What can hang from each mark:
simop: vuve
tani: keben lifav mivotad pode sekad vuve
sekad: tani
mivotad: tani
keben: tani
pode: tani
vuve: simop tani

Every row comes from one small tree of marks. The marks that hang from a mark follow it in brackets, in alphabetical order. Every link used is in the known rows. Which tree was each row made from?
In the rows, 128 means zero.
Known rows:
simop(vuve): [ 55 146 158 139 127 134 125  78 103 155  72 161  90 130 172 107 157  80
 132]
keben(tani(pode)): [118 129 124 118 150 153 122 126 114 124  73 163 139 152 117 116 106 125
 119]
tani(lifav sekad): [ 99  99 167 138  71 123 127 131 136 153 113 167 112  75 142 175 170 124
 142]
vuve(simop tani): [140 185 107 145 111  51 148  77 139  97  81 103  31 151 116 179 134 101
 105]
keben(tani): [ 90 151 143 133 131 132 104 107 121 115  53 187 110 168 123 124 115 105
 135]
simop(vuve(tani(keben mivotad pode))): [123 112 114 126 172 149 151 109 131 150 136 118 131 145 171  99 139 115
  97]
pode(tani(keben)): [ 81 168 168 138 122 124 119 134 114 123 111 119  64 141 149  94 123 130
 109]
simop(vuve(tani)): [ 71 145 136 144 148 127 136  71 126 145  99 144  93 154 160 120 171  82
 120]
vuve(simop tani(lifav)): [130 161 100 137  95  75 149  96 152 109  91  94  55 125 135 197 132 102
  98]
tani(keben lifav pode sekad vuve): [173  60 117  63 145 140 143 178 143 131 213 111 182  65 124  95 152 159
 136]
tani(lifav pode sekad): [145  71 142 117  97 156 151 159 122 164 142 135 155  52 129 161 158 154
 119]
sekad(tani(lifav mivotad vuve)): [117 149 108 181  91 146 115 123 100 141 133 102 171 170 116 137 104 127
 164]
sekad(tani(lifav vuve)): [ 84 166 108 162  84 129 121 114  95 136 123  99 143 164 112 132 125 106
 168]
vuve(simop tani(keben mivotad pode sekad)): [238 112 103 120 149  82 169 137 174 104 158  87  94 117 114 154 117 169
  58]
tani(keben): [ 93 143 116 106 111  78 140 125  99 129  98 132  54 143 156 100 117  99
 144]
pode(tani(keben lifav vuve)): [ 80 150 156 119 127 143 105 143 128 114 150 109 112 120 149  93 130 129
 127]
vuve(tani): [ 97 165 104 158 122  82 144  86 113 122 105 130  68 180 119 157 152  91
 151]
keben(tani(lifav mivotad pode vuve)): [151  97 113 116 162 191 104 146 134 119 123 154 218 138 120 117  90 143
 132]
keben(tani(lifav mivotad)): [111 111 134 141 122 170 102 133 141 132  73 177 162 147 148 147  91 128
 122]
mivotad(tani(lifav pode vuve)): [ 62 144 114 124 106 116 125 148 107 157 156 104 139 130 117 130 140  99
 182]
pode(tani(keben lifav)): [ 70 144 158 129 104 145 121 150 126 134 120 107  88 114 169 111 121 132
  98]
pode(tani(mivotad sekad)): [125 143 210 184 121 148 105 130 133 133 125 155 107 126 124 133 139 164
 108]

Which tree is each row?
[123  80  78  72 110 143 165 178 104 156 138  83 133  83 173 112 101 133
 108]
tani(keben lifav pode)
[125 119 119 147 114 143 103 123 108 133 139 141 172 126 141 145 110 114
 185]
tani(lifav mivotad vuve)
[137 123  94 173  85 171 148 152  89 167 126  77 177 145 130 146  87 150
 120]
sekad(tani(lifav mivotad pode))
[156 132  88 153 116 139 154 156  89 151 138  75 147 171 125 101  77 156
 111]
sekad(tani(keben mivotad pode))
[204  59 136 127 140 174 125 163 133 146 201 136 230  72 106 140 135 175
 150]
tani(lifav mivotad pode sekad vuve)
[120 114 114  98 155 173 107 137 128 116 110 154 189 132 116 112 110 125
 137]
keben(tani(lifav pode vuve))
[171 166  90 129 130  74 164 100 131 104 103  81  60 134 109 170 123 120
  89]
vuve(simop tani(pode))
[114 110 162 126 106 120 107 118 139 127 156 167 147  86 112 146 182 119
 180]
tani(lifav sekad vuve)
[214  84  72  75 146 141 142 174 131 118 181  70 182  82 150 108  66 160
 109]
tani(keben lifav mivotad pode vuve(simop))
[177  77 142 120 164 190 102 153 160 121 147 175 228 116 105 124 117 166
 122]
keben(tani(lifav mivotad pode sekad vuve))
[108 105 118 140 152 170 147 104 132 161 127 121 151 128 173 130 148 112
 101]
simop(vuve(tani(lifav mivotad pode)))
[ 68 128 147 114 102  87 117 155 155 144 180 133 114 124 125 118 166 109
 172]
mivotad(tani(keben lifav sekad vuve))
[102 161 154 113 122 130 108 139 140 102 138  99  95 107 146 103 120 132
 104]
pode(tani(keben lifav vuve(simop)))
[153 170  94 115 122  43 155  99 151  90 103  92  25 149 132 152 120 107
  89]
vuve(simop tani(keben))
[185  95 126  75 170 108 141 155 127 114 202 128 146 102  96  70 155 156
 147]
tani(keben pode sekad vuve)
[164 164 138 148 114  52 146  86 166  97 108 124  40 129 101 188 160 123
  95]
vuve(simop tani(sekad))
[139 125 115  93 149 159 109 132 141 102  98 140 170 118 113 123 103 129
 115]
keben(tani(lifav pode vuve(simop)))
[127 137 121 107 172 151 106 121 115 104 103 161 165 160  97  94 114 123
 144]
keben(tani(pode vuve))
[173 126 152 104 168 139 107 124 154  91 115 170 158 124  80 112 131 148
 115]
keben(tani(pode sekad vuve(simop)))
[142 108 154 119 151 154 119 135 141 123  96 184 150 131 102 121 132 149
 109]
keben(tani(pode sekad))
[115 122 123 146 166 154 147  92 124 154 121 128 135 146 158 117 148 109
 107]
simop(vuve(tani(mivotad pode)))
[173 121 171 163 141 112  99 110 130 118 161 184 152 134  90 129 151 143
 185]
tani(mivotad sekad vuve)
[225 118  86  86 171 110 140 151 112 102 169  85 148 118 121  80  69 157
 121]
tani(keben mivotad pode vuve(simop))
[117 157 152 128 121  81 125 134 132 133 158 122 107 119  81 129 161 125
 160]
mivotad(tani(pode sekad vuve(simop)))
[140 135  90 145 139  89 149 116 132 123 139 117  90 184 141 136 117 119
 129]
vuve(tani(keben mivotad))
[ 56 143 160 142  90  96 109 134 143 150 158 146 119 123 109 146 178 101
 188]
mivotad(tani(lifav sekad vuve))
[ 94 140 174 172 102 170 108 140 121 144 110 126 122 119 158 144 110 143
 110]
pode(tani(lifav mivotad))
